Known rows, with every way that one mark hangs from another:
muni[fidad ludu]: [ 0.82  0.44  2.17  0.15  1.49  2.99  3.44 -2.05  0.25 -1.82  1.02  0.17
 -1.29 -0.32 -0.56 -0.30  0.85  0.85 -2.09]
vudiba[zekur]: [ 0.80 -0.69 -0.19 -1.02  2.69 -0.02  1.82  0.12  1.22 -2.38 -1.56 -1.11
 -0.24 -1.34 -0.16 -0.65 -0.76 -0.34  0.95]
soduz[muni]: [ 1.09 -0.13 -0.88  0.50  0.62 -0.38  3.45 -1.62  0.26 -3.41  0.33  0.72
 -0.43 -1.00 -0.43 -1.41  0.32  0.33  0.26]
soduz[muni[bupotam dugirud fidad ludu]]: [-0.75 -0.86  0.81 -0.41  0.04  0.47  3.53 -2.50 -1.14  1.02  2.57 -0.54
 -0.54  0.61 -0.14 -2.71 -0.10  0.38 -1.50]
muni[fidad ludu soduz]: [-0.42  1.02  3.01  0.47 -0.16  4.08  2.07 -0.75 -0.02 -0.50  1.14  1.33
 -1.46  0.60 -0.68  1.06  1.46  1.95 -1.81]
muni[bupotam[zekur] fidad]: [-0.17  0.68  0.11 -1.96  1.79 -0.34 -0.89 -2.97 -1.10  0.16 -1.94 -2.38
 -1.70 -0.63 -0.95 -0.85 -1.11  2.17 -1.34]
muni[fidad]: [ 1.32  0.43  0.51 -0.90  0.91  1.48  2.40 -1.74  0.03 -2.49 -0.67  0.12
 -2.06 -0.93 -0.64  0.31 -0.02  0.28 -1.43]
bupotam[rikin zekur]: [ 0.92  0.12 -1.72  0.15  1.58 -2.16 -2.21  1.78  1.60 -2.17 -1.09 -1.15
  1.16 -1.91  0.65  0.75 -0.06 -0.24  1.69]
rikin[fidad]: [ 0.41  0.40  0.79  0.14  0.55  0.47  4.88 -1.07  0.51 -2.28 -0.84  0.96
 -2.80 -0.53 -0.89  1.14  0.73 -2.21 -1.74]
bupotam[muni[dugirud fidad] zekur]: [ 1.15 -0.81 -0.82 -0.47 -0.65 -1.82 -3.99 -0.26 -0.32  1.34 -1.80 -0.85
  0.92  0.20  0.54  0.59 -1.82 -0.74  0.61]
muni[bupotam[rikin] dugirud ludu soduz]: [-2.81 -0.61  0.20  0.86 -0.67  0.91  1.75  3.36  0.58  3.45  3.53  0.19
  0.30  0.49  0.53 -0.62  0.65 -0.25  0.57]
soduz[muni[bupotam]]: [-0.49  0.06 -1.21 -0.34  0.84 -0.86  3.58 -2.67 -0.72 -1.45  0.44 -0.29
 -0.99 -0.74 -0.80 -2.63 -0.12  1.19 -0.09]
soduz[muni[fidad]]: [ 1.55  0.27 -0.04 -0.52  0.16  0.03  2.37 -2.93 -0.56 -3.48 -0.19  0.59
 -0.71 -0.63 -0.45 -0.76  0.24  0.53 -1.18]
muni[dugirud ludu soduz]: [-1.12 -0.95  2.28  1.37 -0.58  3.10  3.29  2.18  1.04  2.08  2.54  1.15
 -0.81  0.65 -0.15 -0.01  0.61 -0.18  0.22]
muni[bupotam dugirud fidad ludu soduz]: [-2.24 -0.27  2.48 -0.52 -0.85  2.85  2.31 -0.08 -0.82  3.84  2.33  0.04
 -1.75  1.35 -0.55 -0.72  0.19  1.17 -1.76]
bupotam[muni[dugirud ludu] zekur]: [ 0.25 -1.17  0.07  1.44  0.25 -1.05 -1.96  0.72  0.62  2.16  0.08 -0.71
  2.05  0.42  0.81 -0.54 -0.90 -0.54  1.59]
zekur[vudiba]: [ 1.27  0.87  0.20 -0.58  1.74  2.28  1.82  0.05  0.35 -2.70 -1.26  0.29
 -0.78 -0.48 -0.97 -1.03  1.21 -0.55  0.87]
bupotam[zekur]: [ 0.96  0.10 -0.25 -0.23  2.20 -0.32 -0.27 -0.78  0.77 -1.44 -1.96 -1.29
 -0.59 -1.43 -0.47 -0.30 -0.62  0.97  0.96]
bupotam[muni[fidad] zekur]: [ 1.31  0.57 -0.64 -0.19  0.14 -1.50 -3.99 -1.79 -0.54 -0.58 -2.84 -0.67
  0.91 -0.14  0.13  0.85 -1.02  0.89  0.16]
bupotam[muni rikin zekur[vudiba]]: [ 1.34  1.04 -2.66  0.18  0.35 -2.46 -6.43  2.44  0.48 -1.41 -2.54 -0.30
  3.67 -0.26  0.86  0.69  0.67 -1.10  3.10]

Rows:
[-0.39  1.00 -1.31  1.28 -2.37 -3.24 -4.97  2.61  0.38 -0.04 -2.07  1.31
  1.90  0.66  0.76  3.94  0.74 -1.57  0.81]
bupotam[muni[soduz] rikin[fidad] zekur]
[ 1.82  1.38 -1.90 -0.69 -0.10 -2.12 -7.58  1.33 -0.31 -1.75 -2.82 -0.19
  3.26  0.19  0.90  1.37  0.64 -0.82  1.61]
bupotam[muni[fidad] rikin zekur[vudiba]]
[ 0.62  0.33 -0.93  0.08  0.74 -2.63 -1.02  1.13  1.23 -2.14 -1.65 -0.47
  0.23 -1.15  0.37  2.12  0.65 -2.22  0.06]
bupotam[rikin[fidad] zekur]
[ 0.99  0.29 -2.94  0.90 -0.05 -3.67 -4.94  1.99  1.02 -1.22 -1.56 -0.32
  3.00 -1.03  1.26  1.18 -0.48 -0.68  2.44]
bupotam[muni rikin zekur]
[-1.75 -0.36  0.83 -1.58 -1.45  1.55  1.37  0.27 -1.11  3.06  0.72 -0.19
 -2.56  0.73 -0.79 -0.11 -0.91  0.63 -1.27]
muni[bupotam dugirud fidad soduz]
[ 0.23  0.99  0.14  0.35 -2.06  0.82 -1.34 -0.44 -0.66 -0.35 -1.06  1.83
 -0.31  0.82 -0.35  1.78  0.05  0.90 -0.48]
bupotam[muni[fidad soduz]]
[-0.85 -0.62 -0.86  2.39 -2.35 -0.38 -1.25  4.56  1.30  1.83  2.48  2.19
  2.72  0.87  1.52  1.10  0.71 -1.79  1.79]
bupotam[muni[dugirud ludu soduz] rikin]
[-1.44  1.19  0.98 -1.34 -0.50  1.95  1.26 -1.43 -1.35  0.82 -0.37  0.12
 -2.80  0.34 -1.26  0.19  0.03  2.46 -1.75]
muni[bupotam fidad soduz]
[-0.51 -0.35  1.45  1.12 -2.38  1.70 -0.42  1.02 -0.31  2.35  1.40  1.81
  0.50  1.70  0.37  0.97  0.12 -0.27 -0.49]
bupotam[muni[dugirud fidad ludu soduz]]
[ 0.74 -1.05  1.20  0.30 -0.18  0.98  3.29 -1.54 -0.19 -0.77  2.38  0.49
 -0.06  0.32  0.18 -1.57  0.41 -0.62 -1.03]
soduz[muni[dugirud fidad ludu]]
[ 1.45 -0.05 -0.33 -1.05 -0.54 -0.75 -5.52  0.15 -0.88  0.93 -2.61 -0.78
  1.66  0.99  0.26  0.14 -0.64 -1.14  1.22]
bupotam[muni[dugirud fidad] zekur[vudiba]]
[-1.15  0.41 -0.41  0.86  0.17 -1.31  3.81 -1.22 -0.19 -1.23  2.14  0.48
  0.35  0.11  0.05 -1.16  1.71 -0.87 -1.30]
soduz[muni[bupotam[rikin[fidad]] ludu]]
[-2.02  1.30  2.52 -0.72  0.73  2.12 -1.18 -1.97 -1.24  2.23 -0.08 -1.01
 -0.98  0.79 -0.96  0.00  0.46  4.06 -1.77]
muni[bupotam[zekur] fidad ludu soduz]
[ 1.31 -1.21 -0.21 -0.70 -0.61 -0.23  2.37 -1.34 -0.34 -1.42  0.91  0.39
 -0.68 -0.22 -0.02 -1.12 -0.53 -1.01 -0.60]
soduz[muni[dugirud fidad]]
[-2.71 -0.75  1.75  0.63 -0.31  2.52  3.55  1.16 -0.05  3.87  2.86  0.09
 -1.27  0.93 -0.53 -1.35  0.19  0.89 -0.23]
muni[bupotam dugirud ludu soduz]
[ 0.65 -1.06 -3.13  0.80 -0.71 -4.10 -4.88  3.31  1.18  1.02 -0.79 -0.58
  3.21 -0.58  1.70  0.83 -1.20 -2.25  2.97]
bupotam[muni[dugirud] rikin zekur]
[ 0.59 -1.21 -3.13  1.18 -1.33 -2.61 -1.09  3.53  1.27  0.16  0.79  0.97
  2.26 -0.51  1.48  0.56 -0.61 -3.34  2.15]
bupotam[muni[dugirud] rikin]
[-1.01 -1.20 -0.75 -1.13  1.44 -1.25  0.46 -0.16 -0.10  2.71 -0.56 -2.53
 -0.92 -0.69 -0.37 -1.93 -1.93  0.21  0.88]
muni[bupotam[zekur] dugirud]
[-0.31  0.67 -1.28 -1.48  0.65 -0.58  0.74 -0.56 -0.29 -1.07  0.23 -0.88
 -0.97 -0.93 -0.05 -0.26 -0.12  0.18 -1.18]
muni[bupotam[rikin] fidad]
[-0.40  0.43  0.88 -0.28  0.85  0.72  3.39 -3.98 -1.37 -0.97  1.64 -0.28
 -0.57  0.20 -0.74 -2.49  0.68  2.03 -1.98]
soduz[muni[bupotam fidad ludu]]
[-0.72 -0.51  2.89  0.36 -1.03  3.47  2.10  0.93  0.16  1.77  2.22  1.11
 -1.27  1.01 -0.12  0.70  0.69  0.18 -1.27]
muni[dugirud fidad ludu soduz]
[-0.05 -0.35 -0.02 -0.19 -2.12 -0.95 -5.04  0.96 -0.57  2.53 -1.79  0.18
  0.86  1.02  0.49  1.75 -1.31  0.28  0.68]
bupotam[muni[dugirud fidad soduz] zekur]
